What can hang from each mark
j85: j771 j809
j771: j164 j731
j705: j809
j164: j771 j809
j731: j771 j809
j809: j85 j164 j705 j731

Each row was made from one small tree. The marks that hang from a mark follow it in brackets, in the order of their numbers. Every link used is in the known rows. Write each row's tree.
Known rows
j85[j809]: [  1.5  12.1   1.8  -7.7   1.5  22.6   0.4   7.9 -11.2 -18.3  -8.2 -10.8
 -12.1  29.2 -22.6   8.0  24.8   2.7  -4.7]
j705[j809]: [  5.3  -1.8 -13.6   6.1   7.1  18.6  -6.3  -3.0  -4.6  -2.2 -12.6  -8.4
 -14.8   2.7  -3.0  25.3  18.3   8.8 -13.8]
j85[j771[j164] j809[j705 j731]]: [ -2.6   7.3   0.2   5.2   5.8   2.0   9.6  -0.9 -18.9 -27.8  15.2  -3.4
   2.5  35.3  -0.4  20.9  12.6  35.9  -3.3]
j164[j771[j731[j809[j705]]]]: [ 10.0  19.2  17.8  -3.4  -8.0  21.7  -4.1 -10.1 -20.7  -8.1   2.9  -6.2
 -18.4   3.0 -16.3  -6.2  29.8  24.8  12.6]
j164[j771 j809[j85 j705 j731]]: [ 21.0  30.8  16.2  30.4  19.9   3.9 -29.8  -9.4 -23.5  15.1 -14.4  -6.6
 -15.6 -27.9  16.2   8.7  36.7  47.7  21.0]
j164[j771 j809[j731]]: [ 35.7  18.3  10.0   4.1  23.0   1.7 -15.2   1.5 -31.8  -5.3 -27.3   9.2
 -24.2 -21.9  -8.3  19.1  24.3  30.9   8.9]
j705[j809[j85 j164]]: [-10.4  11.3  -3.5  22.5  10.7  23.4 -11.1   4.9   4.3  19.1  -3.2  -6.9
   0.0   2.9  28.6  10.5  31.7  27.4  -5.2]
j705[j809[j85 j164 j731]]: [ -3.3  15.3   0.5  33.0  23.2  13.8 -16.0   5.1  -8.4  18.2   9.1   1.5
   8.1  -4.8  20.2   8.3  38.6  42.7  -3.3]
j771[j164[j809] j731]: [ 25.6   4.2   9.1  -3.1 -14.0   7.4 -10.6  -2.0 -15.3 -16.6 -18.7  -2.1
 -24.8  24.4  14.4  13.5  -1.8  27.9  11.2]
j731[j771[j164] j809]: [  6.9  12.8   6.5 -22.0   3.8  -1.4  37.9   0.9   5.3 -36.4  13.3  -9.5
 -11.3  29.7   2.8   4.3  13.7  14.1 -11.9]
j164[j809[j705]]: [ 11.7  20.6  -5.3   8.9   1.7  17.3 -19.6 -10.3  -9.3   7.2  -8.2 -21.9
 -20.2   0.0   9.7  21.6   3.6  28.6   9.7]
j731[j809]: [ -3.7  18.9  -2.6 -12.1   4.3  16.1   8.4  -0.9 -12.9 -18.5   0.8 -10.1
 -14.4  17.5 -23.0   9.9  27.8   4.6  -6.0]
j809[j85 j705 j731[j771]]: [ -2.1  25.3  16.3  17.4  39.4   1.7 -12.9 -10.5   0.1 -11.8  26.1  -9.1
   0.4   2.2  15.9  -0.2  31.4  45.9   3.2]
j771[j731[j809[j85 j164 j705]]]: [-18.3  32.0  15.5  16.1  -9.5  27.7 -12.6  -5.1  -7.7  10.3  27.2 -14.2
   4.6  21.6  15.6 -19.1  34.1  43.7  18.2]
j771[j164 j731[j809]]: [  6.3   7.9  11.3 -12.8 -14.8  12.4  10.8  -0.9 -14.5 -28.7   5.3  -2.5
 -14.0  38.4  -8.2   0.7  17.2  16.6   0.6]
j809[j85[j771[j164]] j705 j731]: [-14.1  11.8   8.9  16.6  28.2  -0.7  -8.8  -7.5 -11.6 -21.2  12.0  -0.6
   3.2  23.4  26.9  23.7  21.4  44.1  -3.4]
j809[j164 j705 j731[j771]]: [ 3.6 26.5 13.0  6.2 40.5 12.8 -0.3  2.9 -1.3 -4.3 42.2 -0.5  6.7  5.0
 16.9  2.1  9.2 55.3  0.7]
j771[j164]: [  5.1   6.8   8.6  -9.4  15.9  18.3   1.9   8.1  -4.3 -24.4  -4.5  -4.6
 -16.9  30.8   6.0  22.3   7.7  10.5 -14.5]
j771[j731]: [  5.0   5.9  10.7  -9.2  10.0  23.2 -19.3  -0.3 -14.9 -23.2  -6.6   3.5
 -17.9  24.9 -12.3   7.2  15.5  14.9   2.5]

Write each row's tree
[ -2.6  24.6  32.9  16.2  13.2  32.2 -27.6   2.7  -8.2  11.9   3.5   0.5
  -6.9   2.5  27.2 -11.7  32.2  45.8  17.8] : j809[j85 j164[j771[j731]] j705]
[ 2.5 13.7  3.1 22.7 29.6 -0.3  1.1  1.8  3.9  4.9 18.4  4.3 10.3 -5.7
 29.8  0.0 33.2 48.1 -4.0] : j705[j809[j85 j164 j731[j771]]]
[ -7.8  30.4   4.3  -7.1   8.9  15.8  22.9  -2.4   7.3  -3.4  38.0 -16.5
   3.2  13.4  13.1  -6.3  13.5  36.8   1.5] : j731[j771 j809[j164 j705]]
[ -5.0  -1.8   4.8  -5.1 -18.2  10.8   5.5  -5.4 -12.0 -31.7   4.0  -4.8
  -6.1  50.8   5.0  10.7   4.2  27.0   5.8] : j85[j771[j164 j731] j809[j705]]
[ -7.4  11.2  -9.5   0.5   9.6  -3.9 -11.2 -10.2 -12.5 -16.4 -35.0  -1.5
 -14.9   9.3  19.2  28.5  21.1  19.9   6.9] : j164[j809[j85[j771]]]
[-25.7  16.8   0.5   3.4  -3.0   2.5  14.8 -12.9  -3.0 -20.2   9.0 -16.6
  -1.2  30.9  21.6  15.3  25.5  26.7  -2.7] : j731[j809[j85[j771[j164]] j705]]
[ 23.5  -3.6  -0.7   6.8  19.2  -8.5  18.3  -2.6   0.9 -21.0  12.2   2.0
  -5.2   6.1  14.6  18.5  11.7  33.7 -17.0] : j705[j809[j731[j771[j164]]]]
[ 18.5  21.2  20.9  20.6  -4.9  12.3 -34.5 -13.9 -16.5  11.2 -25.6  -9.1
 -24.2 -11.4  21.9  -2.2  28.3  40.2  29.3] : j164[j771[j731] j809[j85 j705]]
[ -0.1  14.4  -6.6  10.0  22.0 -13.7 -17.6  -9.5 -25.6 -17.6 -22.9   7.9
  -7.0   0.8  11.5  25.9  28.0  36.1  10.0] : j164[j809[j85[j771] j731]]
[ 13.6  14.2   7.6  -6.0  19.7  -0.8  13.6   4.5 -12.1 -31.5  13.8   1.1
  -3.3  19.9 -21.6  -0.9  26.7  24.0  -3.1] : j85[j809[j731[j771]]]
[ 10.1  19.7  25.6   4.7  -8.3  35.3  -8.4   9.3 -14.3   6.6   7.7  -1.7
  -7.4  15.4   0.3 -14.5  22.6  36.8  17.7] : j85[j809[j164[j771[j731]] j705]]
[-13.2  -2.7  12.1  -5.1   7.3   3.4  -6.6  -3.8  -9.6 -38.7 -13.5  10.4
  -9.4  42.7  23.3  15.2  18.9  23.2   0.1] : j809[j85[j771[j164 j731]]]
[ -8.2  25.9   9.3   1.8  -9.9  30.9  -4.5  -2.7 -11.7   4.8  30.5 -11.0
  -0.1  22.2   0.9 -10.4  16.6  39.4  13.3] : j771[j731[j809[j164 j705]]]
[-16.3   9.8  -4.9 -14.3   6.9  17.8  14.4  12.8 -10.2 -20.9  -3.6   4.0
   2.4  36.3  -2.8  15.3  15.2  17.2  -4.8] : j85[j771 j809[j164]]
[-15.5   8.5  -8.4  -4.9   0.7  15.7   3.7  -5.9 -11.3 -21.0  -0.8 -11.9
  -4.0  29.8  -9.4  20.2  15.0  16.4  -1.3] : j85[j771 j809[j705]]
[  3.0  14.0  11.3  -1.2 -18.9  18.2   4.2  -8.2 -10.3 -15.1  21.3 -16.1
 -10.9  34.1   1.1  -1.2  11.6  29.6   6.4] : j771[j164 j731[j809[j705]]]
[-26.3  14.1  11.6   9.9  13.0  21.3 -21.7  -5.4  -6.2  -5.5  10.5   3.3
   5.3  27.1  32.0   3.8  19.0  46.4  13.3] : j809[j85[j771[j731]] j164 j705]
[  4.8   6.4  -9.6  -0.9  -2.8   0.8   1.9 -11.2  -8.1 -14.5 -13.3 -11.7
 -16.3  18.5  29.6  37.2 -10.0  32.4   3.5] : j85[j771[j164[j809[j705]]]]
[-20.5  16.2  -5.9  -2.6   2.4  23.6   7.5   5.2  -7.0  -7.0  12.4  -7.6
   5.5  31.4   6.4  13.8   9.8  29.4   1.4] : j85[j771 j809[j164 j705]]
[-17.3  -4.3  -5.4  12.0   0.5  10.3 -10.5  -3.9  -5.9  -3.4  -9.4  11.5
   3.9  16.7  30.5  11.4  25.8  34.6   3.9] : j705[j809[j85[j771[j731]] j164]]
[ 12.3  24.3   4.0  20.4  19.5  -0.8 -27.6  -3.6 -22.5  -1.0 -15.2  -3.2
 -11.5  -4.7   7.1  13.1  33.2  34.9  11.9] : j164[j809[j85 j731]]
[ 13.0  25.5  10.8  32.8   9.2   0.4 -22.1  -7.9 -13.3   7.7   3.3 -16.6
  -8.0   4.5  33.1  13.5  18.4  52.9  14.3] : j771[j164[j809[j85 j705 j731]]]
[ 28.7  14.9  14.1   6.3  -6.4  16.6 -25.4 -11.9 -20.9   4.3 -22.0  -5.1
 -28.9 -10.6   7.1   6.9  11.0  35.7  24.3] : j164[j771[j731] j809[j705]]
[-14.6   8.9  -4.9 -10.0  -8.9  10.2   1.3 -18.9 -19.0 -25.9  10.4  -3.0
  -6.7  26.7 -10.7   9.1  16.6  25.6   7.9] : j85[j771[j731[j809[j705]]]]
[ 28.1  16.2  -0.2  -2.0  25.5 -11.8  -0.2  -5.8 -14.3 -19.4  -3.6   2.3
 -14.0  -5.4   1.6  13.4  11.8  37.0   5.9] : j164[j809[j731[j771]]]
